What can hang from each mark:
vima: fetev ligi zatuz
fetev: lumid pinon vima
zatuz: vima
pinon: zatuz
ligi: pinon vima
lumid: fetev
tinesa: lumid

Every row comes from one small tree of marks. The marks that hang from a mark follow it in brackets, in alphabetical order. Every link used is in the known rows. Which tree was each row made from?
Known rows:
zatuz[vima[ligi[pinon]]]: [-1.521  1.067 -0.710 -0.840 -1.630 -0.549  0.451 -1.416 -2.468  0.738
  2.634 -0.428 -0.274 -0.327 -0.146  0.900 -0.219 -2.093 -0.667  0.604
  0.274 -0.180 -0.596  1.000  1.966  1.181  3.655 -2.280 -0.319  2.226
 -0.231]
ligi[pinon[zatuz] vima[fetev[lumid]]]: [-3.408  1.028 -0.127 -1.351  0.060 -0.465  0.244 -2.197 -2.805  1.013
  0.628 -1.373  0.389  0.324  0.357  0.911  1.259 -1.066 -0.367  3.200
  0.628  1.337 -1.411  1.612  1.569 -0.701  3.533 -0.539 -0.506  2.874
 -1.183]
fetev[pinon]: [-0.684 -0.374 -0.299 -0.307  0.795 -0.184 -0.737 -0.596  0.465 -0.340
  0.551 -0.478  0.155  0.718 -0.473 -0.257 -0.740 -0.601  0.734 -0.471
 -0.268  0.293 -0.230 -0.124  3.665  0.239 -0.302 -0.148  1.997  1.297
  0.415]
vima[ligi]: [-0.278 -0.098 -0.319 -1.563 -1.553  0.355  0.931 -0.737 -1.600  0.140
  0.246 -0.361 -0.195 -0.413 -0.068 -0.152 -1.523 -0.157 -0.529  0.323
 -0.150 -0.375 -0.235  0.391  1.141  0.580  1.318 -2.425  0.860  1.501
 -0.189]
vima[fetev[lumid] ligi[pinon] zatuz]: [-1.724  0.276 -0.899 -3.517 -1.542 -0.013  3.419 -3.714 -2.680  0.928
 -0.507 -2.869 -1.006  0.248 -0.178 -0.802 -2.611 -1.219 -1.272  2.202
  0.560 -0.138 -1.549  1.421  1.406  1.372  3.652 -3.458  0.572  3.741
 -1.420]
fetev[lumid]: [-0.168 -0.394 -0.169  1.578 -0.950 -0.186 -0.020 -1.572  1.764 -0.116
 -0.486  0.014 -0.214  0.824  0.521 -0.207 -0.903  1.054 -0.338  0.383
 -0.121 -0.075  0.125  0.766 -2.064 -0.788 -0.264 -0.029 -0.023 -0.475
 -0.276]
tinesa[lumid[fetev]]: [ 1.691 -1.192 -1.066  0.704 -1.443  1.133  0.645  0.114  1.328 -0.482
 -0.075  1.085 -0.284  0.521 -1.138  0.636  0.792  0.352  0.493 -0.625
  0.037  0.069  0.827 -0.230 -4.534 -2.495 -0.680  1.253 -1.228 -1.276
  0.510]
lumid[fetev[vima]]: [ 1.320 -1.885 -0.902  0.587  0.603  0.342 -1.386 -0.906  0.821 -0.507
  0.401  0.263  0.241 -0.376 -0.166 -0.515 -0.023 -0.171 -0.466 -0.145
 -0.486  0.695  0.319  0.275 -0.800  0.200 -0.386  2.259  0.485  0.727
  0.450]
pinon[zatuz[vima[fetev[lumid] ligi]]]: [-1.573  0.278 -1.892 -0.711 -0.700 -0.953  1.517 -1.017 -0.785  0.588
  1.058 -2.234 -0.394  1.200 -0.183  0.096  0.353 -1.027 -0.677 -0.316
 -0.303 -0.596 -1.253  1.130  2.603  0.553  2.470 -2.321 -0.296  4.323
 -1.165]
tinesa[lumid[fetev[vima]]]: [ 1.443 -1.613 -1.561  0.694 -1.062  1.069  0.084  0.446  1.411 -0.611
  0.667  1.501 -0.211  0.667 -0.711  0.677  0.370  0.030  0.402 -0.613
  0.000  0.378  0.707  0.228 -2.774 -1.315 -0.951  1.433 -0.527 -0.640
  0.551]
fetev[lumid pinon vima[ligi]]: [-1.506 -1.599 -1.648  0.267 -0.275 -0.323 -1.296 -1.960  1.318 -0.631
  1.536  0.067 -0.073  1.618  0.754 -0.528 -3.624 -0.393 -0.131  0.280
 -0.606  0.575 -0.440  1.900  5.832  2.068 -0.328 -1.318  4.017  3.249
  0.118]
vima[ligi[pinon[zatuz]]]: [-1.154  0.186 -0.339 -2.219 -0.993 -0.011  0.691 -0.437 -2.776  0.484
  0.724 -0.690  0.034 -0.601  0.183  0.103 -0.881 -0.192 -0.265  1.028
  0.341  0.304 -0.906  0.947  2.603 -0.226  2.774 -1.939  0.478  2.214
 -0.677]
vima[fetev[pinon]]: [-0.888 -0.408 -1.093 -1.130  0.782  0.143  0.808 -1.389  0.240 -0.007
 -0.405 -1.915 -0.001  1.497 -1.104 -0.551 -0.945 -1.363  0.014  0.470
 -0.332 -0.074 -0.624  0.128  3.067  1.272 -1.059 -0.569  1.487  3.842
 -0.234]
zatuz[vima]: [-0.880  0.932 -0.728  0.556 -0.752 -0.775  0.125 -0.780 -0.564  0.424
  2.037 -0.375 -0.273  0.351 -0.198  0.743  0.747 -1.789 -0.406 -0.397
  0.011 -0.389 -0.252  0.433  0.920  1.165  2.110 -1.091 -0.693  1.069
 -0.017]
ligi[pinon vima[fetev]]: [-2.897  1.270  0.499 -1.855 -0.069  0.034  0.118 -2.000 -3.548  0.972
  0.858 -0.584  0.451 -0.462  0.008  1.097  0.919 -1.982 -0.358  3.486
  0.785  1.415 -0.930  1.042  1.224  0.118  3.162 -0.455 -0.300  2.019
 -0.569]
ligi[pinon]: [-0.903  0.492  0.511 -0.612  0.295 -0.007 -0.476 -0.338 -1.512  0.390
  0.699  0.240  0.385 -0.623  0.198  0.369  0.174 -0.289  0.194  1.573
  0.696  0.994 -0.420  0.571  0.767 -0.572  1.437  0.861 -0.413 -0.026
 -0.160]
ligi[pinon[zatuz]]: [-1.269  0.434 -0.011 -0.889  0.862 -0.460 -0.209  0.326 -1.667  0.489
  0.864 -0.630  0.384 -0.388  0.277  0.291  0.901  0.033  0.360  1.021
  0.645  0.973 -0.952  0.801  2.221 -1.120  1.759  0.712 -0.582  1.140
 -0.652]
vima[ligi zatuz]: [-0.623  0.456 -0.222 -3.151 -1.340 -0.163  2.527 -1.497 -2.816  0.493
  0.057 -1.465 -0.973 -0.984  0.227 -0.569 -1.639 -0.807 -0.671 -0.020
  0.315 -0.454 -0.855  0.242  1.700  1.387  3.442 -3.529  0.858  1.147
 -0.642]

Write each row's tree:
[-1.355 -1.236 -1.454 -1.364  0.593 -0.126 -1.232 -0.465 -0.436 -0.517
  2.146  0.017  0.131  0.726  0.205 -0.289 -2.771 -1.489  0.194 -0.123
 -0.430  0.629 -0.598  1.086  7.812  2.985 -0.113 -1.295  4.068  3.763
  0.334] => fetev[pinon vima[ligi]]
[-1.767  0.367 -1.808 -0.582 -1.744 -0.558  1.265 -3.000 -0.652  0.461
  1.706 -1.906 -0.538  1.508 -0.798  0.224 -1.362 -2.294 -0.884  0.355
 -0.336 -0.757 -0.759  1.172  2.831  2.078  2.192 -3.178  0.888  4.557
 -0.399] => zatuz[vima[fetev[lumid pinon] ligi]]
[-2.643  0.396 -0.518 -0.754 -0.150 -0.353  0.259 -2.526 -1.005  0.408
  0.105 -1.368  0.092  1.055 -0.002  0.438  0.374 -1.271 -0.320  1.691
 -0.131  0.546 -0.816  0.864  1.869  0.254  1.769 -1.467  0.984  2.864
 -0.553] => ligi[vima[fetev[lumid pinon[zatuz]]]]
[ 0.925 -1.262 -1.462 -0.558 -1.484  1.057  0.794 -0.138 -0.090 -0.295
  0.992  1.071 -0.444  0.172 -0.633  0.632 -0.115 -0.349  0.230 -0.051
  0.299  0.559  0.275  0.525 -1.871 -1.021  0.500  0.516 -0.436 -0.255
  0.275] => tinesa[lumid[fetev[vima[ligi[pinon] zatuz]]]]
[-1.597 -0.301 -1.385 -2.027 -1.378  0.123  2.036 -2.549 -1.586  0.645
 -0.294 -2.220 -0.210  0.990 -0.324 -0.330 -1.898 -0.436 -0.945  2.113
  0.054 -0.024 -1.275  1.668  1.648  0.220  1.699 -2.352  0.447  4.775
 -1.331] => vima[fetev[lumid] ligi[pinon[zatuz]]]
[ 0.706 -1.869 -1.121 -0.557  0.191  0.214 -0.988 -1.013 -0.470 -0.265
  0.745 -0.253  0.306 -0.670 -0.053 -0.512 -0.327 -0.220 -0.604  0.316
 -0.343  0.834 -0.198  0.778  0.619 -0.012  0.904  1.366  0.568  1.890
  0.096] => lumid[fetev[vima[ligi[pinon[zatuz]]]]]
[-1.895 -1.670 -2.268 -0.019  0.243 -0.746 -1.036 -1.291  1.149 -0.550
  1.564 -0.788 -0.063  1.975  0.906 -0.605 -2.899 -0.098 -0.047 -0.264
 -0.695  0.555 -0.990  2.071  7.325  1.573 -0.032 -1.522  3.858  4.460
 -0.424] => fetev[lumid pinon[zatuz] vima[ligi]]
[-1.748 -1.252 -1.586 -0.913 -0.217 -0.657 -0.154 -2.505  0.419 -0.374
  1.400 -0.790 -0.600  1.204  0.921 -0.803 -3.729 -0.789 -0.239  0.065
 -0.282  0.425 -0.909  1.787  6.375  2.626  1.199 -2.146  4.047  3.067
 -0.209] => fetev[lumid pinon vima[ligi zatuz]]
[-2.585  0.993 -0.096 -2.626  0.097 -0.333  1.287 -2.595 -2.594  0.654
  0.297 -1.848 -0.348  0.079 -0.202  0.284  0.341 -2.288 -0.390  1.520
  0.233  0.485 -1.073  0.291  2.636  1.609  3.174 -2.237  1.090  2.342
 -0.485] => ligi[vima[fetev[pinon] zatuz]]
[-0.889 -0.498 -1.080 -2.270 -0.040 -0.239  0.624 -0.412 -1.790  0.085
  1.464 -0.297 -0.528 -0.355  0.943 -0.316 -1.996 -1.345 -0.642  0.102
  0.090  0.278 -0.813  1.108  4.689  3.136  1.729 -2.027  1.996  2.207
 -0.364] => fetev[vima[ligi zatuz]]
[-0.776 -0.604 -1.335 -1.442 -2.057  0.491  2.194 -2.796 -0.397  0.289
 -0.913 -1.898 -0.482  1.247 -0.502 -0.591 -2.568 -0.406 -1.199  1.406
 -0.373 -0.729 -0.633  1.131  0.002  0.993  0.428 -2.769  0.879  4.045
 -0.898] => vima[fetev[lumid] ligi]
[-1.541 -0.853 -1.366 -2.510  0.763 -0.439 -0.095 -0.964 -1.272 -0.243
  1.983 -0.741 -0.383  0.362  0.408 -0.640 -2.787 -1.857  0.058 -0.376
 -0.163  0.576 -1.036  0.997  8.514  3.494  1.432 -2.125  4.083  3.554
  0.051] => fetev[pinon vima[ligi zatuz]]
[ 1.338 -1.400 -1.308  0.551 -1.105  1.043  0.233 -0.167  1.519 -0.657
  0.167  0.900 -0.215  0.847 -1.404  0.506  0.478  0.090  0.798 -0.870
 -0.065  0.202  0.707 -0.305 -2.652 -2.232 -0.774  1.098 -0.248 -0.638
  0.696] => tinesa[lumid[fetev[pinon]]]
[ 0.771 -1.128 -1.945 -0.010 -1.574  0.670  0.725 -0.311  0.743 -0.393
  1.057  0.361 -0.386  0.993 -1.303  0.684  0.539 -0.462  0.536 -1.127
 -0.116 -0.035  0.294  0.101 -1.322 -1.986  0.640 -0.192 -0.286  0.752
  0.375] => tinesa[lumid[fetev[pinon[zatuz[vima[ligi]]]]]]
[ 0.915 -1.770 -2.023  0.394 -0.336  0.788 -0.164  0.453  1.569 -0.725
  0.835  0.852 -0.163  1.189 -0.887  0.475  0.370 -0.124  0.793 -1.064
 -0.156  0.536  0.355  0.247 -0.173 -1.388 -0.952  1.296  0.363  0.541
  0.504] => tinesa[lumid[fetev[pinon[zatuz] vima]]]
[-1.884  0.684 -0.775 -0.428  0.210 -0.785  0.226 -0.927 -1.384  0.727
  1.374 -1.282  0.139  0.491  0.139  0.485  0.831 -0.837 -0.106  1.277
  0.532  0.653 -1.191  1.296  2.084 -0.507  2.468 -0.005 -0.925  2.493
 -0.947] => ligi[pinon[zatuz[vima[fetev[lumid]]]]]
[-1.334  0.535 -1.447 -0.869 -0.398 -1.018  0.861 -0.059 -1.345  0.507
  1.606 -1.512 -0.266  0.476  0.030  0.377  0.814 -0.856 -0.406 -0.872
 -0.190 -0.433 -1.056  0.751  3.056  0.360  2.654 -2.161 -0.377  3.174
 -0.861] => pinon[zatuz[vima[ligi]]]
[-2.543  0.610 -0.465 -1.564  0.307 -0.220  0.264 -1.821 -1.839  0.448
  0.442 -1.394  0.175  0.634 -0.243  0.553  0.724 -1.761 -0.144  1.488
 -0.098  0.564 -0.897  0.520  2.826  0.615  1.932 -1.359  1.036  3.139
 -0.437] => ligi[vima[fetev[pinon[zatuz]]]]
[ 0.850 -2.088 -1.059  0.334  1.087  0.199 -1.919 -1.240  1.183 -0.743
  0.727 -0.091  0.369  0.104 -0.463 -0.777 -0.562 -0.563  0.027 -0.452
 -0.641  0.886  0.171  0.183  1.702  0.477 -0.696  2.212  1.826  1.589
  0.783] => lumid[fetev[pinon vima]]
[-1.270  0.696  0.139 -3.611 -1.224 -0.158  2.145 -1.683 -3.853  0.774
  0.556 -1.245 -0.697 -1.412  0.293 -0.305 -1.516 -0.960 -0.580  1.064
  0.799  0.188 -1.182  0.684  2.324  1.027  4.607 -3.104  0.617  1.190
 -0.727] => vima[ligi[pinon] zatuz]
[-2.337  1.014 -0.027 -1.665 -0.758 -0.299  1.644 -3.080 -1.947  0.768
 -0.220 -1.642 -0.527  0.175  0.287  0.332  0.278 -1.489 -0.876  1.936
  0.299  0.293 -0.907  0.744 -0.147  0.958  3.136 -2.171  0.101  1.565
 -0.838] => ligi[vima[fetev[lumid] zatuz]]
[ 0.500 -1.334 -1.197 -0.263  0.164 -0.222 -0.583 -1.842  0.234 -0.309
  0.616 -1.335  0.120  0.067 -0.960 -0.648  0.376 -0.480 -0.161 -0.904
 -0.614  0.201 -0.232 -0.043  0.913 -0.787  1.343  0.460  0.822  2.146
  0.236] => lumid[fetev[pinon[zatuz[vima[ligi]]]]]
[-1.251  0.627 -1.431  0.696 -0.961 -0.606  1.017 -2.225  0.261  0.536
  1.213 -1.314 -0.473  1.432 -0.505  0.477  0.053 -1.950 -0.901  0.351
 -0.169 -0.645 -0.499  0.975  0.227  1.488  1.405 -1.370 -0.739  2.952
 -0.507] => zatuz[vima[fetev[lumid]]]
[-3.206  1.454  0.483 -2.207 -0.410 -0.376  1.166 -3.341 -3.566  1.153
  0.524 -1.383 -0.162 -0.461  0.472  0.749  0.468 -1.832 -0.628  3.476
  1.008  1.220 -1.308  1.337  0.737  0.361  4.527 -1.293 -0.330  1.554
 -0.954] => ligi[pinon vima[fetev[lumid] zatuz]]
[-1.694 -1.559 -1.984  0.981  1.325 -0.967 -1.682 -0.879  2.274 -0.638
  1.341 -0.545  0.084  2.223  0.974 -0.503 -1.812  0.091  0.325 -0.456
 -0.536  0.807 -0.850  1.782  6.589  1.195 -0.929  0.181  3.287  3.389
 -0.277] => fetev[lumid pinon[zatuz] vima]
[-1.641 -0.305 -1.502  1.236  0.194 -1.175 -0.515 -1.946  1.861 -0.175
  1.056 -1.413 -0.192  2.025  0.082 -0.205 -0.565 -0.088  0.307 -0.758
 -0.421  0.008 -0.721  1.096  3.504 -0.454  0.836 -0.836  1.504  2.415
 -0.382] => fetev[lumid pinon[zatuz[vima]]]
[-2.370  0.381 -0.279 -0.590 -0.475 -0.103  0.154 -2.822 -0.918  0.338
  0.111 -1.066  0.079  0.942 -0.135  0.512 -0.028 -1.394 -0.376  1.969
 -0.064  0.513 -0.566  0.813  1.273  0.463  1.557 -1.425  1.056  2.393
 -0.308] => ligi[vima[fetev[lumid pinon]]]
[-1.389 -0.772 -1.166 -1.403  1.851 -0.684 -0.730 -0.527 -0.191 -0.363
  1.799 -0.522 -0.249  0.588  0.487 -0.539 -1.727 -1.745  0.420 -0.546
 -0.117  0.841 -0.868  0.743  7.672  3.188  0.544 -0.506  3.464  2.547
  0.186] => fetev[pinon vima[zatuz]]
[ 1.167 -1.362 -1.583  0.399 -0.842  0.870  0.394  0.112  1.504 -0.601
  0.336  0.513 -0.182  1.037 -1.215  0.488  0.865  0.220  0.867 -1.050
 -0.130  0.226  0.424 -0.190 -1.965 -2.543 -0.471  1.013 -0.339 -0.109
  0.475] => tinesa[lumid[fetev[pinon[zatuz]]]]
[ 0.717 -1.872 -1.042 -0.528  1.221 -0.045 -1.118 -1.648  0.608 -0.590
  0.543 -0.589  0.000 -0.207 -0.351 -0.948 -0.564 -0.831 -0.097 -0.644
 -0.415  0.822 -0.141  0.135  2.091  0.821  0.398  1.534  1.897  1.508
  0.545] => lumid[fetev[pinon vima[zatuz]]]
[ 0.433 -2.275 -1.689 -0.717  0.809  0.056 -1.333 -1.223  0.268 -0.612
  0.897 -0.799  0.279  0.145 -0.352 -0.864 -0.789 -0.409 -0.190 -0.649
 -0.734  0.710 -0.310  0.513  3.130  0.378  0.304  0.899  2.200  3.084
  0.268] => lumid[fetev[pinon[zatuz] vima[ligi]]]
